What can hang from each mark
k_564: k_87
k_87: k_459 k_564 k_665
k_120: k_583
k_571: k_583
k_609: k_665
k_459: k_87 k_120
k_665: k_87 k_120 k_459 k_564 k_583

Known rows, with every way that one mark hangs from another
k_87(k_459(k_120) k_665(k_564)): [ 1.402 -0.765  7.744 -0.173 -3.024 -2.918  1.193 -1.923 -0.840 -1.905
  3.926  1.213  3.315  0.273  1.371 -0.143  0.184  0.556 -2.772]
k_609(k_665): [-1.626  2.829 -2.014  2.474  2.945  3.086 -1.332  1.138  2.771 -1.016
  3.031 -0.748 -1.152  0.377 -1.277  2.482 -0.313  3.113  0.228]
k_564(k_87(k_459 k_665(k_120))): [ 3.364 -2.832  2.396 -2.154 -1.256  0.240 -0.350  0.014 -1.979 -4.143
  1.647  0.392  0.543  0.650 -0.208  1.366  3.436  1.032 -6.805]
k_609(k_665(k_87(k_564) k_459(k_120) k_583)): [-1.599  0.512 -3.092  1.947 -0.904 -2.137  1.448  2.653 -0.288  3.340
 -2.535 -0.978  0.030 -0.368  0.112 -0.962 -2.119 -2.155  7.124]
k_459(k_120): [ 1.536  0.138  0.187  3.752  0.384  4.522  0.969 -3.175  0.316  0.356
  1.182  2.035  0.014 -1.193  0.582  2.885 -1.207  1.638 -0.640]
k_571(k_583): [-0.759  1.792  1.024  2.066  0.627  3.805 -0.278  0.394  0.528 -0.654
  3.179  1.103 -1.871 -1.363 -1.073 -1.965 -2.817  1.319 -3.155]
k_120(k_583): [-2.066  0.069 -2.891  2.856  2.036  6.348  0.863 -1.510  1.731 -0.560
  2.059  0.424 -1.183  0.567 -0.353  0.395  1.757  0.885 -0.482]
k_665(k_87 k_459 k_564 k_583): [-0.476  0.500 -0.201 -5.480 -1.933 -5.004 -2.410  4.809 -3.167  2.647
 -2.665 -1.073  0.543 -0.035 -0.074 -0.943 -5.810 -4.198  3.176]
k_665(k_87(k_459) k_564 k_583): [-1.585 -2.765  4.357 -4.940 -3.013 -2.699 -2.888  1.375 -3.262  1.824
 -0.184 -0.835  1.799 -0.359  0.758 -0.590 -1.405 -3.474  0.184]
k_665(k_459(k_120) k_564): [ 1.946  2.622  1.713  1.844  0.165 -4.754  0.690  0.381 -0.437  1.359
 -0.626  1.481  1.264 -0.001  0.796  0.740 -5.816  0.397  2.879]
k_564(k_87(k_459)): [ 0.919 -3.007  1.887  2.329  0.704  1.349 -1.671  1.287 -3.054 -2.785
  3.555  0.153 -0.243  1.272 -0.167  2.994  1.439  0.435 -4.269]
k_87(k_665): [ 0.650  0.810  1.381 -0.531 -1.007  5.932  0.031  1.199 -0.655 -3.066
  4.213  0.429  0.700 -0.007 -0.811  1.762  1.935 -0.040 -3.802]
k_665(k_120): [ 1.818  1.574 -0.966 -0.339  1.270  4.903 -0.902 -1.882  1.303  0.122
 -1.908  1.322 -0.436 -1.438 -0.113  1.618  1.350  1.820 -1.989]
k_609(k_665(k_120(k_583) k_459 k_564)): [-1.534  5.181 -4.521 -0.654  3.533 -6.649  0.604  0.577  5.574  0.897
 -2.739 -0.852 -0.941  1.418 -0.559 -2.547 -2.733  3.374  3.899]
k_665(k_87 k_120): [ 1.739 -1.515 -2.407 -3.081 -1.156  3.670 -1.548 -1.488 -0.132  1.203
 -4.457  0.929  0.471 -1.924  0.196  1.827  0.178  1.589 -1.053]
k_564(k_87): [ 1.528 -1.576 -2.739  1.275  1.090  2.458 -0.985  1.157 -2.158 -2.026
  2.603  0.294 -2.113  0.831 -0.926  3.166  0.267  0.805 -2.887]
k_665(k_564 k_583): [-0.979  1.863  0.847 -3.428 -0.630 -0.460 -1.507  1.348 -1.030  1.366
  1.485 -0.249 -0.933 -0.353 -0.253 -0.938 -1.397 -3.043  0.638]
k_564(k_87(k_665(k_120 k_459 k_583))): [ 3.181  0.530 -3.085 -5.396 -0.695 -2.620 -0.089  3.739 -3.018 -1.943
 -1.341 -0.135 -1.903  0.287 -1.030 -0.155 -1.262 -2.773 -3.131]
k_609(k_665(k_87 k_120 k_564 k_583)): [-0.984  1.283 -3.928 -7.876 -0.780 -5.646 -2.344 -0.231  1.869  3.003
 -4.155 -1.347 -1.026 -1.058 -0.328 -1.431 -2.369  0.538  2.834]
k_609(k_665(k_459(k_87(k_564)) k_583)): [-3.744  0.926 -0.510  3.757  0.611 -0.442  0.944  2.628  0.535  1.468
  0.985 -2.841 -0.760  0.660 -0.856 -1.879  1.334 -2.878  5.358]

Rows
[-3.477 -2.126 -1.546  1.843 -0.022  1.621  1.609 -1.451  3.548  0.938
 -2.587 -1.262  1.204  0.617  0.527 -2.611  6.217  2.250  2.610]
k_609(k_665(k_87(k_459 k_564) k_120(k_583)))
[-0.036 -4.584  2.859 -0.544 -2.549  1.534 -0.833 -2.223 -2.798  1.987
 -0.976  1.016  1.347 -1.682  1.551  1.606 -1.641 -1.858 -0.278]
k_665(k_87(k_459(k_120)) k_583)
[ 1.296  0.735  1.581 -1.766 -0.344 -5.616 -0.509 -1.772  0.405  1.321
 -3.619 -0.136  1.044 -0.550  0.514 -0.854 -2.389  0.676  1.658]
k_665(k_120 k_459(k_87) k_564)
[-0.201  2.037 -0.957  1.110 -0.507  3.222  4.185  1.770  1.687 -1.184
 -1.344  0.119  0.868  0.862 -0.076 -4.063  5.241 -1.602  1.028]
k_87(k_564 k_665(k_120(k_583) k_459))
[ 0.432 -2.529 -0.603 -1.389  0.748 -5.143  0.387 -2.460  0.411 -1.046
 -0.726  0.177 -0.743  1.775  0.681 -1.845  2.249  1.627 -1.509]
k_665(k_120(k_583) k_564(k_87(k_459)))
[ 0.495 -1.516  6.527  7.209 -1.128  4.916  2.306 -1.887 -1.009  0.250
  2.150  1.525  2.602 -0.516  1.597  0.320  4.104 -0.720  0.952]
k_87(k_459(k_120) k_564)
[ 0.802 -0.181  4.610 -4.305 -1.660  3.068 -0.752 -0.021 -0.844 -1.663
  0.559  0.335  1.175 -1.082  0.284 -0.725  3.251 -2.263 -5.390]
k_87(k_459 k_665(k_120 k_583))
[ 1.131 -3.676 -0.858 -1.124 -0.485  0.514  1.629 -1.806 -0.063 -4.155
  1.488  0.287 -0.323  1.724 -0.008 -0.948  4.895  1.568 -5.681]
k_564(k_87(k_459 k_665(k_120(k_583))))
[-1.674 -4.232 -2.557  5.409  0.189  3.801  3.391 -8.372  2.194  0.738
  1.062  0.938 -0.671 -0.448  1.072  0.278  1.866  2.280  1.607]
k_459(k_87 k_120(k_583))
[ 1.350 -0.160 -0.002  0.956  0.850  0.567 -0.175 -2.071  0.446  0.654
 -3.641  0.125  0.400 -1.108  0.145  1.041 -1.128  1.013  0.214]
k_665(k_120 k_459(k_87))
[-1.291  1.563 -2.951 -0.894  2.209 -2.943 -0.904 -0.501  2.557  1.642
 -3.230 -1.815 -1.642 -0.747 -0.676 -0.358 -2.428  0.456  2.114]
k_609(k_665(k_120 k_459(k_87) k_583))
[-0.737  3.537 -3.852 -2.311  2.544  1.776 -1.400 -0.266  3.438  1.156
 -1.546 -0.585 -2.513 -1.256 -0.821  0.268 -0.218  0.942  0.212]
k_609(k_665(k_120 k_583))
[-1.979 -2.507  3.360  8.137 -0.030  5.059  4.274 -3.825  1.071  0.349
  2.098  1.332  1.622  0.535  1.767 -1.807  5.549 -0.536  2.126]
k_87(k_459(k_120(k_583)) k_564)
[ 2.209  4.346  1.013 -2.159  0.694 -4.294 -0.879  1.868  0.526  1.087
 -3.581  0.760  0.739 -0.271  0.135 -0.514 -3.768  0.353  1.199]
k_665(k_120 k_459 k_564)
[ 2.335 -3.949  1.918  4.175  0.141 -0.003  0.293 -2.169 -2.454 -1.681
  2.553  1.550 -0.044  0.600  0.845  3.371 -0.121  1.675 -2.917]
k_564(k_87(k_459(k_120)))
[-2.247  1.439 -4.192 -2.460  1.023 -1.650 -2.348  5.367 -0.118  1.637
 -1.792 -1.935 -0.878  0.131 -1.136  1.176 -5.090 -1.195  2.959]
k_609(k_665(k_87 k_459 k_583))
[-0.448  1.311 -3.967 -0.596  1.757 -6.309 -1.420  1.611  0.872 -1.655
  3.459 -1.521 -2.368  2.213 -1.408  1.284 -1.831  2.965  0.417]
k_609(k_665(k_564(k_87)))
[ 0.446  2.278  3.092  2.501 -1.710  3.500  2.026  5.657 -1.984 -2.079
  2.831 -0.344  1.967  0.963 -0.702 -1.007  3.256 -3.181  0.286]
k_87(k_564 k_665(k_459))
[-1.425  0.103  1.997 -1.880 -1.013 -5.305 -1.141  0.942 -1.970  1.951
 -0.085 -1.454 -0.065  0.087 -0.019 -1.565 -3.572 -3.641  2.706]
k_665(k_459(k_87) k_564 k_583)
